Every row comes from one small tree of marks. The marks that hang from a mark follow it in brackets, in alphabetical order. Every link used is in the known rows. Which tree was each row made from?
Known rows
larun{mabot{nirak{muziv{bipebav}}}}: 5.7, 2.6, -17.3, -22.6, 9.6, -13.1, -11.1, 3.1, -22.4, -11.0, 5.7, 8.3, 6.8, -22.8, 7.4, -6.7, -7.6, 28.1, 23.4, 4.9
larun{mabot}: 8.1, 10.3, -22.2, -5.5, 5.0, -43.0, -51.9, -3.0, -26.0, -26.0, -0.3, 9.4, 13.2, -2.7, 14.3, 17.7, 5.1, 21.6, 18.3, -11.2
nirak{muziv{bipebav{vumi}}}: 18.4, 2.0, 2.2, -11.1, -0.2, 9.4, -0.8, -5.0, -17.5, 1.6, -0.8, 17.0, 4.5, -6.7, 4.8, 8.6, -3.3, 29.8, 8.1, -17.0
kuvob{dazep{vumi}}: 3.3, 2.5, -1.4, 9.0, -4.0, 8.7, -45.6, 3.7, 13.7, 1.4, 14.6, 17.4, 13.2, 22.3, 11.2, -1.8, 7.6, 30.1, 8.6, -2.4
muziv{bipebav{debap vumi}}: 5.7, 7.0, -10.4, 20.4, 3.3, 4.4, -3.5, -3.7, -9.1, -11.7, -27.8, 20.5, 14.8, 11.6, 2.3, 13.3, -3.5, 45.4, 8.9, -18.5
bipebav{debap kuvob{dazep} vumi}: -4.1, 19.2, -4.3, 39.0, 10.6, 14.5, -14.1, -6.8, 26.7, 9.0, -24.9, 33.2, 9.4, 21.2, 4.0, -0.9, 14.1, 14.4, 7.6, -21.2
muziv{bipebav{kuvob{dazep}}}: -19.4, 8.9, -9.9, 10.6, 8.6, 24.6, -30.1, -0.7, 15.2, 6.8, -0.3, 18.7, 16.5, 18.6, 17.5, -6.0, 16.5, 35.7, 7.9, -16.6
nirak{muziv{bipebav{debap kuvob vumi}}}: 4.4, 10.6, 0.7, 20.7, 5.8, 15.8, 18.9, -7.4, 16.6, 9.8, -23.5, 25.9, 5.1, -12.8, 10.2, -5.1, 1.2, 29.7, 8.7, -22.8
mabot{nirak{muziv}}: -18.3, -5.0, -3.5, -10.6, 3.0, -14.6, -26.9, -1.6, -1.4, -14.1, 11.8, 7.2, 3.6, -15.4, 2.2, -6.6, -17.1, -4.6, 9.9, 21.7
bipebav{kuvob{dazep}}: -20.4, 12.5, -6.4, 15.5, 7.6, 5.6, -45.4, -5.1, 20.0, 1.3, 2.7, 19.2, 12.5, 16.3, 14.4, -2.2, 16.0, 10.2, 7.0, -8.7
dazep{vumi{bipebav{debap}}}: 18.6, -4.4, 10.3, 18.0, -6.9, -14.6, -23.1, 9.0, 16.8, -1.0, -3.0, 14.4, 18.1, 11.9, 9.0, 4.5, -7.1, 35.8, 4.0, 1.8
dazep{vumi{bipebav{kuvob{nirak}}}}: 20.1, -5.5, 3.1, 6.7, -6.5, -10.5, -25.0, 4.2, 42.1, 13.5, 18.2, 32.5, 9.3, 6.6, -0.7, 3.2, 16.4, 25.5, -3.5, 1.0
larun{mabot{nirak{muziv{bipebav{debap}}}}}: 3.1, 5.4, -18.4, -2.0, 14.3, -12.2, 2.8, 4.7, -16.0, -9.0, -12.2, 6.6, 8.8, -22.1, 2.1, -11.1, -12.4, 28.7, 22.6, 0.9
muziv{bipebav{debap kuvob vumi{dazep}}}: -0.9, 18.2, -1.4, 31.5, 13.5, 35.3, 7.4, -1.7, 20.2, -4.3, -25.7, 26.3, 4.0, 6.5, 8.8, 10.4, 0.9, 66.1, 15.2, -11.6
vumi{dazep}: -10.0, 10.4, 0.9, 3.8, 7.7, 0.3, -47.9, -0.8, -7.6, -22.9, 8.4, 2.3, 4.6, 5.6, 7.1, 21.8, -7.9, 36.7, 10.0, 9.7
bipebav{debap kuvob vumi{dazep}}: -3.1, 21.0, 2.0, 37.1, 10.9, 16.2, -9.5, -4.5, 25.4, -10.2, -22.7, 26.4, -0.3, 5.2, 5.4, 12.9, 0.5, 40.3, 12.9, -5.6
nirak{muziv{bipebav{kuvob}}}: -13.4, 3.7, -2.5, -2.5, 3.4, 5.5, -13.8, -5.6, 10.3, 2.2, 5.4, 10.7, 7.9, -16.3, 20.7, -6.0, 2.8, 24.5, 7.7, -13.6
debap{bipebav{kuvob{nirak} vumi{dazep}}}: 10.1, 10.8, -9.5, 14.3, 1.7, 13.8, -3.3, -7.2, 31.0, 7.7, -0.2, 36.3, -16.5, 3.5, -22.7, 14.9, 27.6, 19.3, 7.2, 15.5
dazep{vumi{bipebav}}: 22.6, -8.2, 9.2, -3.4, -10.8, -13.8, -36.5, 8.8, 10.2, -2.4, 16.8, 14.9, 14.8, 12.1, 15.7, 7.8, -2.9, 35.0, 5.6, 6.1
muziv{bipebav}: -13.5, 1.5, -13.9, -2.5, 0.7, -5.9, -37.3, -1.0, -16.6, -18.2, -0.8, 5.4, 18.0, 8.4, 13.8, 10.6, -2.2, 40.2, 8.3, -7.7
bipebav{debap kuvob{nirak} vumi{dazep}}: 5.4, 20.8, -1.9, 36.4, 13.9, 14.6, -3.1, -7.7, 30.7, -1.3, -17.5, 33.0, -5.0, 4.6, -20.9, 18.8, 8.9, 31.2, 1.5, -5.4
muziv{bipebav{debap kuvob vumi}}: -5.1, 11.3, -12.2, 29.7, 5.4, 10.7, 1.5, -5.1, 16.8, -5.4, -31.1, 30.4, 13.6, 7.5, 11.4, 1.0, 6.3, 43.9, 11.4, -22.0
nirak{muziv}: -5.4, 1.8, 3.2, -7.2, 0.4, -19.7, -35.7, -5.2, -11.7, -9.5, 10.9, 2.4, 5.4, -13.4, 7.4, 6.6, -8.0, 0.4, 4.5, -3.1

Write each row's tree
1.7, 10.5, -15.9, 29.6, 8.2, 10.1, 7.9, -8.4, 24.4, 4.0, -27.3, 35.8, 8.7, 5.7, -14.0, 8.5, 15.5, 34.5, 0.0, -23.4 | muziv{bipebav{debap kuvob{nirak} vumi}}
-26.5, -2.9, -9.4, -5.3, 6.1, 10.7, -4.6, -0.3, 19.0, -2.9, 4.9, 16.2, 4.0, -17.8, 13.9, -20.6, -6.2, 20.3, 14.7, 12.5 | mabot{nirak{muziv{bipebav{kuvob}}}}
7.9, 11.6, 8.5, 27.0, 13.6, 7.5, -11.9, 1.3, 33.3, 7.7, -2.3, 17.9, 4.4, 4.9, -17.8, 17.3, 4.6, 28.4, -5.5, 4.0 | vumi{bipebav{debap kuvob{nirak}} dazep}
9.5, 8.9, 14.8, 18.6, 9.0, 2.4, -24.4, 5.9, -0.8, -6.8, -4.6, 0.4, 10.4, 9.8, 0.3, 22.1, -13.9, 38.8, 3.0, 7.5 | vumi{bipebav{debap} dazep}
-8.6, 15.2, 0.7, 26.3, 14.7, 9.4, -10.9, -8.5, 33.8, 25.2, -2.6, 19.3, 3.2, -4.1, -19.1, -8.0, 14.8, -13.8, -8.9, -16.9 | bipebav{debap kuvob{dazep nirak{muziv}}}
-13.3, 9.1, -4.7, 23.0, 8.6, -14.9, -11.1, -11.2, 27.6, 6.5, -7.2, 17.0, 3.2, -18.7, -14.0, -1.3, 6.4, -10.1, -7.5, -11.2 | bipebav{debap kuvob{nirak{muziv}}}
5.0, -2.6, -3.6, -13.1, 3.9, 14.6, 8.8, -1.7, -8.0, -4.1, 0.7, 21.6, -0.5, -9.0, -0.7, -4.6, -12.0, 26.6, 15.1, 7.3 | mabot{nirak{muziv{bipebav{vumi}}}}
9.5, 16.9, -2.2, 15.2, 11.1, 13.3, -16.2, -7.0, 23.4, -3.3, 1.3, 33.7, -7.8, 5.7, -15.2, 22.3, 13.3, 30.2, 3.6, -2.7 | bipebav{kuvob{nirak} vumi{dazep}}
0.0, 6.6, -6.8, 17.0, 1.1, 12.6, -33.7, -0.8, 46.4, 17.2, 14.9, 33.3, 7.0, 16.5, -6.0, -7.0, 26.2, 19.4, 0.9, -7.9 | bipebav{kuvob{dazep{vumi} nirak}}
-30.2, 2.0, -8.8, 16.4, 10.0, 10.5, 9.6, -1.4, 26.7, -2.0, -13.3, 14.3, 8.7, -18.9, 8.1, -23.5, -12.2, 20.1, 13.4, 9.4 | mabot{nirak{muziv{bipebav{debap kuvob}}}}
22.8, 3.0, 14.2, 21.9, -0.2, 9.9, -22.6, 12.2, 21.4, 17.9, 2.3, 16.7, 19.3, 26.8, 4.6, -2.3, 2.7, 31.2, 2.4, -5.3 | kuvob{dazep{vumi{bipebav{debap}}}}
11.3, 4.1, 10.5, 15.0, 6.6, -11.7, -0.8, -2.9, 28.1, 22.2, -0.6, 17.9, 6.5, -13.8, -16.3, 1.5, 5.0, -8.2, -12.5, -9.6 | vumi{bipebav{debap kuvob{nirak{muziv}}}}
3.5, 15.6, -2.4, 10.9, 8.4, 35.3, -6.2, -1.3, 13.2, -5.6, -7.2, 27.2, 0.0, 7.8, 13.8, 12.9, 5.9, 64.6, 16.6, -8.1 | muziv{bipebav{kuvob vumi{dazep}}}
2.6, 10.1, -1.8, 12.1, 14.9, 24.1, 0.4, -2.0, 1.3, 24.2, -2.3, 6.7, 9.8, 2.1, -26.4, -1.0, 5.8, 12.1, -10.3, -21.0 | kuvob{dazep nirak{muziv{bipebav{debap}}}}
1.6, 9.5, -11.4, 16.7, -2.9, 15.0, -15.2, -7.4, 25.4, 18.2, -7.3, 36.7, -3.1, 19.0, 0.8, -5.4, 32.9, 3.5, 13.3, 0.1 | debap{bipebav{kuvob{dazep} vumi}}
8.0, -1.2, 7.7, 27.6, -5.5, -8.8, -15.6, 7.7, 43.7, 5.2, -5.5, 26.5, 17.0, 6.8, 18.8, -7.0, 1.8, 34.5, 6.6, -1.2 | dazep{vumi{bipebav{debap kuvob}}}
5.0, 3.1, -15.1, -18.7, 8.6, -32.1, -26.9, 0.3, -17.6, -16.6, 9.1, 9.5, 3.4, -23.3, 3.3, -2.2, -8.2, 3.1, 22.2, 11.8 | larun{mabot{nirak{muziv}}}
6.8, 16.9, 5.2, 27.3, 10.0, 10.3, -15.4, -2.4, -2.7, -16.9, -19.4, 16.2, 0.5, 10.1, -4.2, 24.1, -10.6, 41.2, 11.0, -1.9 | bipebav{debap vumi{dazep}}
-18.5, 7.6, -1.8, 19.1, 7.7, 5.7, -0.7, -3.8, 17.9, 3.8, -14.5, 9.4, 11.9, -16.6, 15.2, -11.0, -2.4, 24.5, 5.6, -16.4 | nirak{muziv{bipebav{debap kuvob}}}
4.4, 8.7, 14.0, 5.2, 7.3, 8.3, -31.0, 3.6, 20.0, -1.0, 11.5, 12.9, 5.8, 7.0, 15.1, 14.9, -1.0, 37.9, 6.9, 8.0 | vumi{bipebav{kuvob} dazep}
11.7, 8.6, -3.4, 5.3, -2.9, 9.5, -16.0, -2.0, -2.3, -5.9, -0.7, 19.5, -10.7, 9.0, -5.7, 19.4, 8.4, 30.9, 16.7, 19.5 | debap{bipebav{vumi{dazep}}}
-3.9, 5.2, -19.5, -13.4, 11.7, -6.8, -4.7, 2.0, 4.4, -4.4, 2.6, 18.0, 3.8, -26.3, 17.3, -17.5, 1.9, 27.0, 25.8, 2.1 | larun{mabot{nirak{muziv{bipebav{kuvob}}}}}
-4.9, 4.5, 3.0, 26.5, 3.2, -17.8, -22.8, 0.6, 22.9, -0.4, -13.3, 17.7, 18.1, 6.5, 13.3, 5.4, 1.3, 16.2, 2.1, -5.1 | vumi{bipebav{debap kuvob}}
29.0, 5.9, -14.0, -20.9, 8.3, -3.1, 8.8, 1.5, -23.5, -5.0, -2.6, 22.8, 0.8, -18.1, 0.9, -2.4, -5.1, 32.0, 26.1, -2.7 | larun{mabot{nirak{muziv{bipebav{vumi}}}}}
3.7, -0.8, -6.3, -13.1, 3.6, -0.2, -14.2, -5.1, -10.9, 5.1, 11.7, 7.7, 6.3, -13.0, -15.1, 8.8, -0.3, 15.7, -6.4, -11.5 | kuvob{nirak{muziv{bipebav}}}
10.6, 13.8, -12.7, 11.0, 9.9, 33.7, -4.8, -6.5, 21.0, 21.2, -5.3, 39.6, 6.4, 22.5, -15.0, 4.6, 28.9, 31.2, -1.5, -26.0 | muziv{bipebav{kuvob{dazep nirak} vumi}}
-20.7, -2.4, -7.6, 7.4, 8.9, 5.3, 3.7, 2.4, 0.0, -9.0, -9.1, 4.0, 10.1, -14.1, -2.5, -13.2, -21.1, 22.0, 8.8, 12.0 | mabot{nirak{muziv{bipebav{debap}}}}
2.4, 4.4, -1.7, 25.0, 6.9, -17.0, -17.2, -2.5, 29.6, 7.8, -9.7, 23.1, 14.8, 5.7, -12.4, 10.6, 9.9, 5.4, -10.6, -7.2 | vumi{bipebav{debap kuvob{nirak}}}
5.1, 18.5, -7.9, 37.2, 12.2, 14.2, -7.6, -9.0, 32.9, 16.9, -21.1, 39.1, 6.0, 19.9, -22.7, 5.2, 23.7, 5.3, -4.9, -22.2 | bipebav{debap kuvob{dazep nirak} vumi}
1.5, 11.6, -4.6, 15.7, -1.1, 15.0, -8.6, -5.2, 25.6, -0.7, -4.2, 30.2, -12.9, 4.6, 4.1, 8.9, 19.1, 29.5, 19.6, 17.0 | debap{bipebav{kuvob vumi{dazep}}}
10.0, 3.8, -4.4, 8.5, -1.0, 8.1, -39.3, 2.7, 19.8, 10.6, 19.5, 22.5, 8.1, 22.1, -14.7, 3.5, 15.9, 18.8, -2.3, -4.5 | kuvob{dazep{vumi} nirak}
15.8, -1.1, 2.3, 27.1, -2.2, -9.3, -10.5, 4.0, 50.8, 13.7, -1.2, 32.1, 12.4, 6.3, -6.0, 0.5, 11.7, 25.2, -5.7, -2.2 | dazep{vumi{bipebav{debap kuvob{nirak}}}}
10.8, 5.0, 7.4, -11.4, 11.5, 38.7, 13.2, 3.4, -5.0, -3.6, 7.2, 16.4, -9.1, -9.0, -4.6, 1.0, -19.4, 46.2, 18.1, 17.0 | mabot{nirak{muziv{bipebav{vumi{dazep}}}}}
-0.8, 11.5, 13.2, 27.5, 10.8, 7.6, -17.7, 3.5, 26.8, 0.7, -6.9, 11.8, 8.3, 5.2, 9.5, 10.8, -4.6, 37.6, 5.8, 4.3 | vumi{bipebav{debap kuvob} dazep}
26.5, 2.0, -2.7, -12.3, 3.3, 8.7, 5.5, -7.5, -10.4, 8.4, 5.5, 21.5, -0.7, -7.5, -21.0, 14.5, 4.7, 20.4, -3.3, -19.4 | kuvob{nirak{muziv{bipebav{vumi}}}}
27.2, -1.0, 14.9, 1.1, -5.7, 10.3, -36.6, 11.3, 14.1, 17.1, 20.4, 17.0, 15.9, 27.2, 9.3, 0.3, 6.9, 30.4, 4.6, -0.8 | kuvob{dazep{vumi{bipebav}}}
